Each row was made from one walk, in order. Every step used is in the known rows, and no mark comes twice. Write each row's walk.
Known rows
zerag nagipo: 0.36  0.00  0.27  -0.03  0.63  0.66  0.13  -0.45  -0.55  -0.52  0.47  0.39  0.87  0.01  1.50  -0.43  -0.50  -0.57  0.96  -1.53  -0.48
zerag nagipo bomur: -0.77  -0.57  -0.87  0.52  1.01  1.30  0.07  0.39  -0.09  -0.80  0.45  1.21  1.49  0.38  2.81  0.63  -0.02  -0.94  1.27  -1.78  -0.02
nagipo bomur betibit zuga fisi datase: 0.61  -1.62  -1.01  1.03  1.49  0.86  -1.69  2.37  -0.56  -1.38  0.41  0.50  1.60  -0.85  4.61  -0.07  0.70  -1.29  0.98  3.75  -1.01
zerag nagipo bomur betibit: -0.89  -0.54  0.46  1.10  1.09  1.02  -0.64  0.92  0.22  -1.42  0.53  0.66  1.70  0.87  3.07  -0.75  0.40  -1.22  0.79  -2.19  -0.45
zuga fisi betibit: 0.46  -0.27  0.52  -0.65  1.63  0.09  -0.14  0.58  -0.44  0.14  0.14  -0.03  0.66  -1.04  -1.07  0.22  0.13  -0.61  -0.19  2.57  -0.05
nagipo bomur betibit: -1.28  -0.67  0.31  1.17  0.49  0.47  -0.72  1.36  0.78  -0.93  0.04  0.25  0.83  0.88  1.49  -0.22  0.95  -0.67  -0.34  -0.77  -0.06
datase nales fisi: -1.61  -0.86  0.59  -0.18  0.72  -0.17  1.80  0.91  -0.12  -0.02  1.07  0.85  -0.85  0.16  0.10  -1.40  -0.23  0.20  -0.61  1.51  -0.29
betibit zuga nales: 0.51  -0.21  -1.54  -0.17  1.76  0.04  -0.55  1.49  -0.91  0.18  0.77  0.98  0.73  -0.47  1.50  0.24  0.22  1.15  0.36  1.89  -0.72
datase nales: -1.15  -0.59  -0.72  0.15  -0.16  0.23  1.39  -0.05  -0.56  -0.05  0.78  0.24  -0.48  -0.56  0.28  -0.36  -0.12  0.16  -0.60  0.53  -0.28
zerag nagipo bomur betibit fisi zuga nales: -0.40  -0.92  -0.09  0.95  3.52  1.71  -0.16  2.15  -1.00  -1.87  0.34  1.29  2.65  -0.30  3.02  -0.74  1.37  -1.94  0.02  -2.09  -0.26
nagipo bomur: -1.13  -0.74  -1.16  0.50  0.30  0.80  -0.14  0.84  0.44  -0.29  0.01  0.78  0.61  0.45  1.32  0.97  0.59  -0.33  0.33  -0.21  0.42
bomur betibit: -0.13  0.01  1.45  0.62  0.12  -0.32  -0.65  0.55  0.37  -0.69  0.03  -0.51  0.15  0.40  0.34  -1.24  0.48  -0.26  -0.57  -0.53  -0.38
nagipo bomur betibit fisi: -1.24  -0.46  0.21  1.04  1.70  -0.53  -0.11  1.84  0.41  -1.42  -0.66  0.22  1.02  0.41  0.94  -0.71  1.28  -1.60  -0.67  -2.61  0.46
zuga nales fisi: -1.16  0.18  1.08  -0.61  1.61  -0.69  0.36  1.29  0.13  -0.29  1.44  1.55  0.05  0.52  0.76  -0.71  -0.14  1.06  0.64  2.23  -0.34
zerag nagipo bomur betibit zuga nales fisi: -0.88  -1.01  0.50  0.63  3.73  0.60  -0.80  3.29  -0.21  -1.41  1.62  2.29  2.04  1.15  4.58  -1.51  0.47  -0.02  1.06  0.87  -1.27
betibit zuga fisi datase: 1.95  -1.00  -1.26  -0.04  1.03  0.43  -0.89  0.97  -1.25  -0.36  0.22  0.24  0.78  -1.61  3.16  0.37  -0.27  -0.71  1.21  4.73  -1.01
bomur betibit fisi datase nales: -0.34  -0.65  0.75  0.83  1.32  -0.24  1.34  1.08  -1.04  -1.52  -0.09  -0.11  0.14  -1.33  1.33  -1.82  0.20  -2.33  -0.38  -1.12  -0.72
nales zuga fisi datase: -0.42  -0.68  0.33  -0.54  -0.53  1.47  0.57  0.15  -0.65  -0.81  -0.90  -0.54  0.67  -1.82  2.92  -0.39  -0.56  -1.75  1.74  3.53  -0.33
fisi datase nales: -0.37  -0.91  -0.57  0.29  -0.04  1.07  1.24  0.01  -1.03  -0.44  0.51  0.50  -0.30  -1.24  1.56  -0.17  -0.54  -1.06  0.61  1.29  -0.74

Write each row's walk
1.12  -0.78  -0.22  0.09  1.81  0.96  0.47  0.75  -0.98  -0.12  -1.30  -0.21  0.60  -0.86  -0.67  -0.35  1.07  -1.69  -1.45  -1.11  0.42 -> betibit fisi zuga
0.49  -0.24  -0.60  -0.20  2.48  0.67  0.46  1.18  -1.34  -0.47  -0.26  0.65  0.94  -1.02  0.12  -0.08  1.00  -0.73  -0.74  0.24  0.25 -> betibit fisi zuga nales
0.62  -1.45  -0.62  0.72  1.13  0.39  -0.04  1.57  -1.49  -1.06  1.06  -0.09  0.50  -1.85  3.56  -1.29  0.02  -0.74  0.02  4.57  -1.68 -> bomur betibit zuga fisi datase nales
1.21  -1.08  1.24  -0.46  3.52  0.67  -0.35  2.57  -0.46  0.94  -0.48  0.93  0.39  0.19  -1.44  -0.78  0.54  -0.69  -0.86  1.11  -0.55 -> nales fisi betibit zuga
-0.24  -1.27  -1.15  0.90  1.40  0.06  -1.41  2.30  -0.03  -0.84  0.50  0.22  1.40  -0.08  3.17  -0.17  1.02  0.00  -0.25  2.93  -0.55 -> nagipo bomur betibit zuga fisi
0.00  -1.38  0.69  0.73  3.77  1.48  -1.08  3.32  -0.75  -1.86  1.43  2.61  2.21  0.49  5.85  -1.26  0.12  -1.31  2.30  1.50  -1.75 -> zerag nagipo bomur betibit zuga nales fisi datase
0.11  -0.52  2.30  -0.62  2.35  0.42  0.33  1.44  0.15  0.56  -0.25  0.76  0.02  0.49  -2.05  -0.79  0.31  -0.82  -0.55  0.45  -0.07 -> nales fisi betibit
-0.57  -0.16  2.11  -0.89  3.20  0.19  0.34  1.94  -0.16  0.30  0.93  1.61  0.50  0.27  -1.33  -0.49  0.23  0.10  0.18  1.72  -0.35 -> zuga nales fisi betibit
-1.36  -0.40  0.03  -0.71  -0.56  0.56  0.71  0.14  -0.11  -0.32  -0.73  -0.90  0.38  -1.07  1.65  -0.61  -0.13  -0.39  0.47  2.49  0.15 -> nales zuga fisi
0.89  -0.54  -0.04  0.43  1.07  -0.76  -1.25  1.53  -0.39  -0.61  0.45  -0.58  0.79  -0.66  2.08  -1.20  0.50  0.28  -0.55  3.23  -0.96 -> bomur betibit zuga fisi
0.42  -0.57  -0.45  -0.14  1.23  1.59  -0.30  0.61  -0.95  0.00  0.46  0.62  0.79  -0.68  0.52  0.49  0.70  0.26  -0.41  2.23  -0.26 -> fisi zuga nales
0.57  -1.28  1.35  -0.19  1.40  1.46  0.12  1.14  -0.22  0.23  -0.22  0.47  0.00  0.29  -0.31  -0.80  0.64  -0.67  -1.15  2.21  -0.07 -> nales fisi zuga
1.03  -0.78  0.05  -0.32  2.68  0.48  -0.36  2.36  -0.99  -0.42  0.97  1.94  0.55  -0.39  2.72  -0.54  -0.26  0.02  1.49  3.83  -1.23 -> betibit zuga nales fisi datase
1.00  -0.66  -1.51  -0.24  0.90  -0.37  -0.66  0.97  -0.73  0.05  0.40  0.01  0.58  -1.04  1.82  0.00  0.06  0.59  0.13  3.75  -0.58 -> betibit zuga fisi
-0.44  -1.83  0.72  0.02  1.28  1.71  1.42  1.10  -0.77  0.23  0.58  0.69  -0.48  -0.35  -0.09  -1.24  0.60  -0.56  -1.65  2.36  -0.29 -> datase nales fisi zuga
-1.56  -1.21  -0.25  0.01  -0.59  2.32  2.08  0.26  -1.08  -0.44  -0.76  -0.20  -0.03  -1.62  2.07  -0.91  -0.45  -2.02  0.87  0.73  -0.59 -> fisi datase nales zuga
0.75  -0.71  1.60  0.26  2.75  0.09  -1.01  2.93  -0.65  -0.93  0.93  1.37  0.73  0.03  3.17  -1.81  0.16  -0.37  0.83  3.16  -1.71 -> bomur betibit zuga nales fisi datase
1.04  -1.51  -0.62  1.00  2.10  1.49  -1.53  1.89  -0.98  -1.88  0.86  0.91  2.48  -0.88  6.07  -0.46  0.03  -1.91  1.97  2.26  -1.49 -> zerag nagipo bomur betibit zuga fisi datase
-0.36  -1.06  -0.88  -0.09  -0.08  0.42  1.21  -0.09  -1.23  -0.80  1.41  0.34  -0.05  -1.96  2.50  -0.14  -0.72  -0.70  1.11  4.30  -0.75 -> zuga fisi datase nales
